What can hang from each mark:
k696: k588
k514: k166 k169 k226 k681 k858
k169: k514
k172: k117
k858: k514
k166: k514
k398: k696
k588: k101
k101: k514
k117: k166

Known rows, with every way that one mark hangs from another:
k588{k101{k514{k166 k169 k681 k858}}}: [-4.32  0.75  1.05 -0.66  0.32 -0.57 -0.04 -0.93  0.31  1.18  2.47  1.62
  0.09  1.94  0.52 -1.40 -0.79 -1.16 -2.89 -0.59 -3.97]
k696{k588{k101{k514{k226}}}}: [-3.66 -0.09  1.62 -1.78  0.80  0.40 -0.38 -0.93 -0.07  1.66  2.19  1.68
 -0.36 -0.68  3.17 -1.01 -0.68 -1.36 -1.12 -0.57 -3.68]
k588{k101{k514{k169 k226}}}: [-4.08 -0.34  1.15 -0.10  0.06 -0.13 -0.11 -1.93  0.28  1.51  2.20  2.02
  0.26  1.03  2.21 -1.16 -0.91 -1.29 -1.97 -0.93 -3.80]
k588{k101{k514{k681}}}: [-4.27  1.48  1.35 -0.85  0.55  0.09 -0.08 -0.12  0.15  1.54  2.02  2.33
  0.34  0.47  1.65 -1.31 -0.58 -1.39 -1.51  0.19 -3.76]
k858{k514}: [-2.30  1.40  1.65 -1.41  0.46  0.65 -0.14 -0.76 -0.45  1.11  1.58  1.36
  0.12  0.34  1.45 -1.17 -1.13 -1.68  0.21  0.61 -2.78]
k172{k117{k166{k514{k169 k226}}}}: [-3.06  0.29  0.99 -0.59  1.05 -0.80 -0.58 -1.30 -0.08  0.99  1.38  0.98
  0.77  1.19 -0.05 -1.09 -1.85 -2.37 -3.30 -0.26 -3.39]
k169{k514{k226}}: [-2.43  0.64  1.01 -1.66  0.15  0.27 -0.35 -1.97 -0.70  1.07  1.68 -0.05
  0.83  0.05  3.68 -0.52 -1.41 -1.49 -2.59  0.27 -2.98]
k117{k166{k514}}: [-2.84  1.40  1.15  0.20  2.20 -1.20 -0.73 -0.15 -0.29  0.38  1.93  0.80
  0.47  0.89  1.56 -1.60 -1.50 -2.87 -1.80  0.67 -3.16]
k696{k588{k101{k514{k166 k169}}}}: [-3.34  0.18  1.60 -1.04  0.92  0.04 -0.49 -1.30 -0.17  1.46  2.28  1.35
 -0.49 -0.54  2.09 -1.33 -0.80 -1.62 -0.87 -0.94 -3.80]
k166{k514{k169 k681}}: [-3.71  0.39  0.95 -0.48  1.76 -0.61 -0.18 -1.30 -0.54  0.36  1.73  0.58
  0.71  1.90 -0.30 -1.06 -1.00 -2.32 -1.64  0.27 -3.29]
k117{k166{k514{k169 k226 k858}}}: [-3.48 -0.34  0.74  0.34  1.68 -1.49 -0.50 -1.29 -0.01  0.23  2.43  0.37
  0.42  2.64  1.46 -1.40 -1.61 -2.16 -3.95 -0.10 -3.24]
k117{k166{k514{k169 k226 k681 k858}}}: [-4.11 -0.18  0.70  0.46  1.71 -1.43 -0.34 -0.68  0.02  0.23  2.54  0.32
  0.59  3.01  0.98 -1.43 -1.34 -2.04 -4.77  0.28 -3.27]
k588{k101{k514{k166 k226 k681 k858}}}: [-4.57  0.32  1.06 -1.65  0.14 -0.47 -0.03 -0.34  0.61  1.34  2.49  1.63
  0.18  1.86  1.64 -1.00 -0.66 -0.99 -3.73 -0.34 -3.97]
k696{k588{k101}}: [-3.34  0.66  1.76 -1.75  1.00  0.15 -0.57 -0.37 -0.57  1.40  2.00  1.47
 -0.45 -0.93  2.72 -1.25 -0.91 -1.54  0.57 -0.12 -3.45]
k172{k117{k166{k514}}}: [-2.72  1.45  1.17 -1.20  1.34 -0.68 -0.66 -0.41 -0.21  0.98  1.18  1.20
  0.69  0.55 -0.03 -1.17 -1.81 -2.52 -2.41  0.27 -3.34]
k117{k166{k514{k169}}}: [-2.94  0.75  1.01  1.14  2.03 -1.35 -0.68 -1.03 -0.32  0.29  2.10  0.63
  0.47  1.37  1.04 -1.75 -1.60 -2.82 -2.09  0.18 -3.20]
k514{k166 k169 k681}: [-2.78 -0.21  0.96  1.66  0.71 -1.01 -0.03 -1.17 -0.27  0.30  2.45 -0.52
  0.60  2.17 -1.66 -1.68 -0.75 -1.78 -3.46 -0.56 -3.64]
k858{k514{k226}}: [-2.79 -0.08  1.47 -1.51  0.03  0.63 -0.03 -1.20 -0.12  1.22  1.78  1.14
  0.23  0.95  2.26 -0.77 -1.09 -1.40 -1.27  0.26 -2.81]
k398{k696{k588}}: [-1.03  0.10  1.39 -1.00  1.76  0.63  0.41 -1.08 -0.28  0.66  2.30  1.03
  0.16 -1.95  2.90 -0.99 -1.02 -1.53 -0.54  0.38 -3.44]
k117{k166{k514{k858}}}: [-2.98  1.25  0.99 -0.51  2.13 -1.31 -0.62 -0.10 -0.18  0.21  2.16  0.69
  0.33  1.76  1.42 -1.48 -1.55 -2.41 -2.62  0.65 -3.17]
k398{k696{k588{k101}}}: [-1.90  0.43  1.45 -1.31  1.49  0.47  0.28 -0.87 -0.20  0.91  2.32  1.58
  0.02 -1.94  3.24 -1.07 -1.08 -1.53  0.01  0.40 -3.58]
k172{k117}: [-1.97  0.99  1.31 -1.64  0.54  0.15 -0.26 -0.82 -0.39  1.20  1.01  1.17
  0.69 -0.04 -0.22 -0.85 -1.49 -1.72 -1.44 -0.12 -3.33]
k169{k514{k166 k681}}: [-2.51  2.35  1.11 -1.42  0.59 -0.17 -0.45 -0.65 -0.75  0.80  1.79 -0.48
  0.79  0.21  1.58 -1.02 -1.16 -1.89 -2.80  0.87 -3.22]
k398{k696{k588{k101{k514{k226}}}}}: [-2.22 -0.32  1.34 -1.35  1.28  0.64  0.43 -1.33  0.20  1.13  2.51  1.72
  0.10 -1.68  3.71 -0.85 -0.91 -1.33 -1.39  0.02 -3.73]

Rows:
[-4.34 -0.41  0.73 -2.93  1.47 -0.61  0.02 -0.32 -0.04  0.37  2.01  0.43
  0.64  2.98  1.10 -0.34 -0.91 -1.48 -3.85  0.61 -3.27] => k166{k514{k226 k681 k858}}
[-3.14  0.63  0.98 -1.74  1.14 -0.75 -0.54 -0.62  0.01  0.94  1.43  1.01
  0.66  1.41  0.24 -0.90 -1.83 -2.10 -3.61  0.06 -3.37] => k172{k117{k166{k514{k226 k858}}}}
[-2.74  2.20  0.88 -2.44  0.52 -0.33 -0.27 -0.54 -0.64  0.58  2.05 -0.65
  0.60  1.42  1.33 -0.88 -1.27 -1.27 -3.90  0.85 -3.26] => k169{k514{k166 k681 k858}}
[-1.88  1.89  0.94 -2.53  0.47 -0.42 -0.48 -1.43 -0.69  0.57  1.91 -0.61
  0.35  0.85  2.08 -0.79 -1.65 -1.48 -2.71  0.30 -3.20] => k169{k514{k166 k858}}
[-3.39 -1.64  0.59 -0.05  0.31 -0.37  0.47 -2.07  0.76  0.75  2.98  0.12
  0.55  3.19 -0.14 -0.85 -0.44 -0.70 -7.21 -1.36 -3.98] => k101{k514{k166 k169 k226 k681 k858}}
[-3.13 -0.33  0.65  0.21  0.59 -1.23  0.20 -1.06 -0.10 -0.01  2.84 -0.77
  0.32  3.85 -1.99 -1.43 -0.89 -0.88 -5.10 -0.60 -3.65] => k514{k166 k169 k681 k858}
[-3.07  0.76  1.40  0.05  0.26 -0.05 -0.04 -1.12 -0.28  0.84  2.11  0.44
  0.21  1.79 -0.69 -1.53 -0.95 -1.75 -1.94  0.10 -3.12] => k858{k514{k166 k169 k681}}
[-2.48  0.79  1.14 -0.31  1.00  0.03  0.13 -0.54  0.40  0.98  2.31  0.78
  0.61  0.69  0.02 -1.18 -0.26 -1.69 -4.19 -0.19 -3.87] => k101{k514{k166 k681}}
[-3.35  0.13  1.39 -1.38  0.06  0.11 -0.04 -0.28  0.11  1.06  2.14  0.48
  0.33  1.69  0.90 -0.96 -0.76 -1.54 -3.02  0.49 -3.10] => k858{k514{k166 k226 k681}}
[-1.90 -0.78  0.72  0.02  0.54 -1.35 -0.10 -2.23 -0.18 -0.01  2.62 -0.75
 -0.04  3.05 -0.99 -1.34 -1.47 -1.16 -3.33 -1.35 -3.58] => k514{k166 k169 k858}
[-3.43  1.21  1.37 -0.98  0.50 -0.38 -0.36 -0.70  0.25  1.40  2.04  1.91
  0.05  0.26  1.70 -1.31 -0.92 -1.77 -1.02 -0.44 -3.89] => k588{k101{k514{k166}}}
[-3.26  0.70  0.71 -2.55  0.09 -0.36 -0.17 -1.01 -0.31  0.70  2.32 -0.86
  0.72  1.99  2.17 -0.52 -1.20 -1.00 -5.43  0.47 -3.27] => k169{k514{k166 k226 k681 k858}}
[-2.65 -0.96  1.28 -0.14 -0.21 -0.17 -0.16 -2.36 -0.02  0.92  2.17  0.24
  0.10  1.81  0.82 -1.09 -1.29 -1.66 -2.17 -0.79 -3.11] => k858{k514{k166 k169 k226}}
[-1.83  0.38  0.98 -1.42  0.91 -0.19  0.09 -1.33  0.48  0.75  2.38  0.63
  0.16  1.33  0.54 -0.92 -0.76 -1.26 -4.08 -0.80 -3.83] => k101{k514{k166 k858}}
[-2.84  1.61  1.59 -1.31  0.48  0.16 -0.13  0.19 -0.19  0.97  1.91  0.67
  0.21  1.07  0.07 -1.31 -0.83 -1.80 -1.52  0.85 -3.07] => k858{k514{k166 k681}}
[-4.52 -1.22  0.55 -1.63  1.27 -0.80  0.09 -1.62 -0.11  0.26  2.20  0.17
  0.64  3.65  0.32 -0.55 -1.05 -1.41 -4.20 -0.12 -3.35] => k166{k514{k169 k226 k681 k858}}
[-3.54 -0.72  0.79 -1.38  0.54  0.40  0.60 -0.90  0.64  1.04  2.58  1.03
  0.70  2.32  1.28 -0.56 -0.22 -0.44 -6.32 -0.30 -3.68] => k101{k514{k226 k681 k858}}
[-2.97  0.87  0.94 -1.56  0.18 -0.23 -0.34 -0.99 -0.45  0.92  2.05 -0.71
  0.92  0.80  2.37 -0.69 -1.09 -1.63 -4.32  0.50 -3.27] => k169{k514{k166 k226 k681}}
[-2.89  0.74  0.92 -1.74  0.90 -0.93  0.09  0.72  0.01  0.17  2.53 -0.42
  0.29  2.83 -0.94 -1.14 -0.71 -0.96 -4.56  0.47 -3.56] => k514{k166 k681 k858}
[-3.89 -0.59  1.43 -1.61  0.66  0.22 -0.25 -1.50 -0.05  1.50  2.43  1.46
 -0.43  0.25  2.67 -1.03 -0.80 -0.99 -1.97 -0.97 -3.71] => k696{k588{k101{k514{k169 k226 k858}}}}
[-3.89 -2.48  0.40  0.10 -0.02 -1.30  0.34 -1.62  0.35  0.15  3.19 -1.07
  0.50  4.69 -0.92 -0.93 -0.80 -0.45 -7.28 -1.09 -3.72] => k514{k166 k169 k226 k681 k858}
[-3.33  0.87  1.43  0.07  0.35  0.52  0.15 -1.15 -0.48  1.00  1.88  1.09
  0.37  1.58 -0.03 -1.43 -0.87 -1.43 -1.45  0.40 -2.87] => k858{k514{k169 k681}}
[-3.54 -0.13  1.62 -1.76  0.79  0.12 -0.47 -0.89  0.03  1.59  2.30  1.38
 -0.43 -0.60  2.82 -1.06 -0.72 -1.51 -1.39 -0.74 -3.78] => k696{k588{k101{k514{k166 k226}}}}
[-3.08  2.27  0.91 -2.47  0.58  0.24 -0.06 -0.67 -0.82  0.74  1.90  0.00
  0.76  1.20  2.01 -0.78 -1.17 -0.94 -3.49  1.10 -2.99] => k169{k514{k681 k858}}
[-3.43 -0.69  0.78 -3.05  1.42 -0.69 -0.19 -1.17 -0.10  0.35  1.85  0.45
  0.39  2.43  1.83 -0.27 -1.31 -1.67 -2.60  0.05 -3.24] => k166{k514{k226 k858}}
[-4.02  1.42  1.32 -0.88  0.51 -0.31 -0.22 -0.12  0.29  1.41  2.15  1.88
  0.23  0.63  1.20 -1.36 -0.65 -1.65 -1.85 -0.04 -3.92] => k588{k101{k514{k166 k681}}}
[-2.35 -1.75  0.73 -2.03  0.24 -1.13 -0.06 -1.07  0.35  0.31  2.65 -0.68
  0.14  2.93  1.26 -0.54 -1.20 -0.85 -4.90 -0.81 -3.56] => k514{k166 k226 k858}
